Each row was made from one walk, in order. Every step used is in the known rows, and no mark comes twice. Write each row's walk.
Known rows:
n s: [-2.60 -0.09 -2.00 -0.29  1.95  0.90  1.34 -0.06 -0.30 -1.25 -1.64 -1.72
 -0.99 -2.31 -0.58 -1.72 -1.47 -0.94  1.29  2.64 -0.72 -0.99 -1.79  0.48
 -1.00]
z b: [ 0.42  1.23 -0.65  1.40 -0.38  0.84  1.29 -1.69  1.16  2.81  0.42  1.83
  0.17  1.46  0.85 -0.80 -1.32  0.55  0.88 -1.52  1.80  0.44  0.87 -1.69
 -1.03]
d b s n: [-4.05  5.06 -4.55 -1.95  0.52 -1.67 -0.21  4.08  1.58 -2.20  2.35 -2.76
  1.73  3.82 -1.04 -1.63 -0.36  0.15  3.36  0.91  0.50 -2.16 -2.62 -3.21
 -2.53]
z q d b n s: [-1.99  8.52 -3.78 -1.28 -1.40  0.84 -1.86  2.81  3.02 -0.87 -0.38 -1.73
 -2.95 -1.32 -0.61 -4.38 -3.44 -3.55  4.97  6.21  2.50 -2.65 -1.75 -0.93
  0.87]
n s b: [-2.66  1.68 -2.64  3.08  1.33  0.87  3.07  0.74  1.30  0.24 -0.18 -0.59
  1.39 -0.30 -0.94 -3.50 -3.12 -1.24  1.79  1.85  0.15 -0.84 -3.59 -0.74
  0.60]
a d b: [ 3.84  4.84 -0.37 -1.80  0.58 -0.54 -2.11 -0.18  2.91 -0.09  2.59 -0.16
  2.44  0.33  3.13 -1.62  0.23 -0.87  0.46  1.40  1.05 -1.65 -0.34 -2.93
 -0.49]
n s b q: [-1.46  3.20 -4.51  2.86  1.09  2.27  4.50  1.33  2.39 -0.66 -0.65 -0.20
  2.77 -1.51 -1.25 -4.44 -1.00 -2.02  3.03  3.45 -0.97 -2.45 -1.41  0.43
  1.54]
b s: [-3.46  0.85 -1.08 -1.59 -0.69  1.00 -0.05  1.34  0.09 -1.23 -1.56 -1.15
  0.76  0.63 -1.88 -1.91 -0.45  0.94  0.76  0.53 -1.64 -1.26 -0.52 -1.21
 -1.04]
z q b n: [-0.25  6.40 -1.91  3.70 -3.70  1.31  0.81  0.37  1.98 -0.21  0.99  1.50
 -2.61 -0.59 -1.89 -3.56 -2.01 -1.67  3.74  1.67  1.05 -2.37  0.80 -0.36
  0.68]
a d b n: [ 2.02  7.33 -1.30 -0.50  0.33 -1.30 -3.10  1.97  3.36 -1.75  2.47 -1.94
  1.93  0.62  1.79 -3.27  0.30 -1.77  1.83  2.70  1.67 -2.93 -2.28 -3.71
 -0.22]
n b z q d: [ 2.58  7.31 -1.19  1.31 -1.83  2.90 -0.05 -1.10  1.75  1.47  2.23  2.52
 -1.38 -1.74 -1.69 -4.45  0.73 -1.63  0.47  1.53  1.37 -1.40  0.06 -1.52
  1.01]
q b z: [ 0.61  4.20 -0.88  4.12  0.28 -0.31  0.51 -1.56  1.24  0.36  2.18  2.54
 -0.80 -0.86  2.37 -3.39  0.30  0.87 -2.37 -0.96 -1.82 -1.32 -1.92 -1.91
 -2.93]
b z q: [ 1.03  3.03  0.54  0.40 -1.61  0.69  0.55 -2.01 -1.27 -0.36  2.47  3.52
  1.27 -3.32 -0.89 -2.41  2.40 -0.41  0.04 -0.82 -1.72 -2.47 -0.52  1.21
  0.59]
z q d b n: [ 0.99  8.67 -1.93 -1.16 -3.04 -0.28 -3.08  2.69  3.71  0.10  1.17 -0.08
 -1.74  1.09 -0.05 -2.67 -1.92 -2.91  3.71  3.37  3.22 -1.58 -0.07 -1.36
  1.87]
n s b q d: [-0.68  5.74 -3.67  1.78  1.85  2.99  2.21  2.22  4.72 -0.51 -1.66 -1.26
  0.53 -0.59 -0.27 -4.39 -2.37 -1.53  2.97  6.17  0.01 -0.63 -1.22 -0.51
  3.25]
b n s: [-4.83  2.67 -2.98  1.05  1.71 -0.03  0.07  2.03  0.13 -2.92 -1.88 -3.58
 -1.63 -2.22 -1.74 -3.26 -1.48 -1.46  2.49  4.12 -0.12 -2.25 -3.38  0.01
 -0.45]
a d: [ 2.99  2.46  1.17 -1.14  1.61  1.13 -1.12 -1.01  1.88 -1.24  0.73 -0.95
  1.66 -0.96  1.28 -1.19  1.16  0.19  0.32  2.40 -0.38 -0.70  0.17 -1.90
  1.44]
q d b n s: [-2.88  7.23 -3.83 -1.02  1.71 -1.37 -2.72  3.63  3.63 -1.23 -1.36 -3.64
 -2.77  0.16  1.36 -3.72 -3.45 -2.33  2.29  5.64  2.27 -1.55 -3.68 -2.41
 -0.75]
z b s: [-2.79  2.36 -2.14 -0.21 -1.04  2.05  1.22 -0.18  0.98  1.51 -1.06  0.83
  1.05  1.94 -1.19 -2.83 -2.17  1.24  1.53 -0.79  0.29 -0.70  0.39 -3.09
 -2.09]
b q d: [ 1.67  4.04 -1.11 -0.73  0.25  2.07 -0.93  1.40  3.39 -0.65 -1.42 -0.59
 -0.57 -0.13  0.84 -1.23  0.60 -0.66  1.22  4.22 -0.36  0.34  2.36  0.19
  2.48]
d q b s: [-1.16  3.41 -3.70  0.50 -3.24 -0.06  2.48  1.08  2.31 -1.84  0.18  1.07
 -0.88  2.27 -1.42 -3.32 -1.82  1.35  3.01  2.77 -2.03 -2.23  0.31 -0.96
 -1.49]

Which walk is each row?
[ 2.20  5.05 -1.15  0.07 -2.67 -0.82 -0.69 -1.00 -0.11  0.76  4.22  4.14
  1.59 -1.80  1.09 -2.99  1.62 -1.57  0.53 -1.90 -0.46 -3.76 -1.39 -0.46
 -1.51]
d b z q
[-3.64  7.00 -3.75  1.31 -2.08  2.25  2.14  1.82  1.90 -2.39  1.62  0.21
 -1.19  1.57 -3.30 -3.24 -1.97  0.08  5.13  2.29 -0.55 -2.09  0.14 -1.73
 -0.97]
z q b s n
[ 1.59  3.49 -0.88  2.42 -3.47  2.22  1.44 -1.59  1.45  1.15  1.48  3.38
 -2.23 -0.71 -0.42 -2.12 -2.33 -1.16  2.75  0.32  0.47 -1.33  2.23  0.12
  0.00]
z q b
[ 1.88  5.91 -1.80  1.99 -0.25  2.00  0.79  1.89  5.24  1.05 -0.10  0.33
  1.52  1.85  0.07 -2.56 -0.78 -0.80  1.78  3.76  0.81  0.36  0.51 -0.99
  4.23]
s b q d
[-1.83  4.60 -1.52  4.37 -0.61 -0.87  0.86  2.69  2.14 -0.47  1.14 -0.93
  1.62  2.14 -1.66 -3.16 -1.85 -1.13  1.45  0.83  1.68 -1.18 -3.32 -2.07
  2.15]
s b n
[ 0.28  5.43 -3.33  3.07 -2.56 -2.24  1.92  1.80  2.82 -2.24  1.28  0.35
 -2.19  1.89 -0.83 -2.91 -1.04 -0.19  2.99  3.23  0.59 -2.20 -1.27 -0.32
  0.16]
d q b n
[ 5.18  5.30 -1.18  0.71 -1.18  0.26  1.52 -1.25  4.16 -2.07  2.24  1.49
 -0.24  0.67  1.71 -2.65  0.03  0.72  2.22  4.57 -0.44 -1.59  0.50 -1.50
  0.76]
a d q b
[-1.46  3.98 -3.60  2.14  1.27  0.99  2.54  2.13  0.87 -0.68  2.86 -2.17
 -0.17  2.00 -2.62 -0.94  0.46 -0.55  2.75  0.72  3.28 -1.09 -1.50 -1.68
 -0.42]
s n b
[-2.79  2.65 -3.27  0.40 -1.68  2.37  1.26  1.49  0.76  0.62 -0.08 -1.33
  0.29  1.62 -3.48 -3.83 -0.88 -0.67  1.36 -0.21  0.54 -2.35 -0.31 -2.64
 -1.38]
n b s
[ 2.43  2.78 -2.23  1.91 -2.60 -1.09  2.88 -0.29  2.30 -0.74  1.80  2.28
 -1.83  1.73  0.53 -1.53 -1.09  0.60  2.11  2.16 -0.10 -1.13  0.28  0.36
 -0.30]
d q b
[ 2.68  5.65 -3.30  0.98 -0.41  3.55  0.81  1.68  3.98  1.11 -0.76 -0.61
 -1.06  0.79 -1.14 -2.78  0.39 -1.97  1.75  3.55  1.78 -0.75  2.64 -1.06
  2.01]
n b q d
[ 1.69  4.83 -1.88  2.61 -2.76  2.44  1.84 -1.68 -0.69  0.91  3.29  3.63
  0.60 -2.74 -2.51 -4.26  2.17 -1.70  0.98 -1.59  0.56 -3.55  0.00 -0.38
 -0.29]
n b z q
[-1.24  7.87 -3.27 -3.26  2.09 -0.39 -1.63  3.41  3.18 -3.33  3.22 -3.25
  3.30  2.51  0.16 -2.89  0.57  0.33  3.35  3.54  0.39 -2.68 -2.58 -4.96
 -1.35]
a d b s n
[ 1.62  3.80  0.79 -1.80 -2.18  2.03 -1.26 -0.13  1.81  0.58 -0.70  1.37
 -2.16 -0.52 -0.67 -0.83 -1.09 -1.04  2.40  3.20  1.31  0.60  2.13  0.38
  2.89]
z q d
[-5.47  3.17 -2.84 -1.28  1.43  0.07  0.39  3.46  0.45 -3.42  0.55 -3.06
  0.88  2.12 -3.09 -1.31  0.37  1.16  2.77  2.21 -0.87 -0.87 -1.87 -1.57
 -0.91]
b s n
[ 1.14  5.35 -0.29  3.63 -2.08  0.79  2.17 -1.41  0.28  0.68  3.64  4.61
  3.32 -1.57 -1.23 -3.99  0.95 -0.81  0.48 -1.40 -0.62 -2.36 -2.43 -0.45
  2.17]
s b z q
[ 4.27  3.22  0.11 -2.05 -0.64 -0.29  0.83 -0.76  1.83 -3.02  1.49  0.13
  1.95 -0.01  0.46 -1.36  1.99  0.55  2.48  4.46 -0.67 -1.66  0.05 -0.04
  2.48]
a d q
[ 5.27  7.79 -0.08 -1.37 -1.24  0.31 -1.63 -1.83  1.69 -0.70  5.08  3.38
  3.34 -2.67  2.05 -4.07  2.62 -1.46  0.65  0.80 -0.67 -3.72 -0.92 -2.24
 -0.19]
a d b z q
[ 2.46  3.37 -3.47 -0.25 -1.51 -0.29  0.59  1.72  2.29  0.26  1.60  0.97
  1.92  0.72  1.09 -1.48  1.30 -1.74  1.64  0.24  0.09 -2.74  1.38 -0.01
 -0.60]
d b q
[-2.93  6.04 -5.28  0.87 -1.11 -0.90  3.33  3.17  2.67 -3.93  2.05 -0.91
 -0.70  3.62 -2.45 -2.79 -1.07  1.87  4.97  4.00 -0.71 -2.08 -1.68 -1.68
 -1.11]
d q b s n
[-1.45  5.01 -2.14  3.42 -0.43  1.62  3.39 -1.39  0.12 -0.59  2.09  3.04
  2.40 -3.77 -1.96 -5.59 -0.78 -1.50  1.66  1.37 -1.72 -3.04 -3.91  0.23
  0.77]
n s b z q
[ 1.93  6.31 -0.62 -0.88  0.83 -2.12 -3.52  0.70  2.58  0.86  2.29  1.18
 -0.21  0.75  3.84 -2.48  0.26  0.13 -2.28  0.97  0.20 -0.45 -2.59 -2.77
 -1.80]
q d b z
[-3.69  7.73 -3.67 -3.00  1.32 -0.91 -2.31  4.96  3.88 -1.69  1.17 -3.62
 -0.10  4.35  0.07 -1.92 -1.72  0.49  2.95  3.76  1.32 -0.28 -2.13 -4.33
 -1.32]
q d b s n
[-3.02  6.13 -3.82  3.44 -1.60  2.37  2.01  0.49  1.55 -1.78 -0.49  0.15
 -3.85 -2.68 -2.14 -5.20 -3.45 -2.71  4.81  4.26  0.54 -3.46 -1.11 -0.43
 -0.36]
z q b n s
[-2.58  5.22 -5.30  3.02 -0.81 -1.20  3.02  1.76  2.12 -3.71 -0.19 -1.23
 -3.43 -0.48 -1.68 -4.51 -2.37 -0.81  4.52  6.01 -0.18 -3.33 -2.67  0.14
 -0.82]
d q b n s
[-4.70  5.57 -3.80  1.96  0.77  0.80  1.33  2.70  2.40 -2.30  1.22 -1.94
 -1.15  2.93 -1.66 -2.60 -2.02  1.24  2.91  2.14 -0.54 -0.99 -1.48 -3.49
 -2.49]
q b s n
[-0.36  6.58 -2.15 -3.93 -3.85  1.27 -2.35  2.06  2.98  0.36  0.16  0.70
 -0.45  1.80 -0.40 -3.06 -2.56 -1.27  3.52  2.69  0.68 -1.59  1.00 -2.12
  0.38]
z q d b s
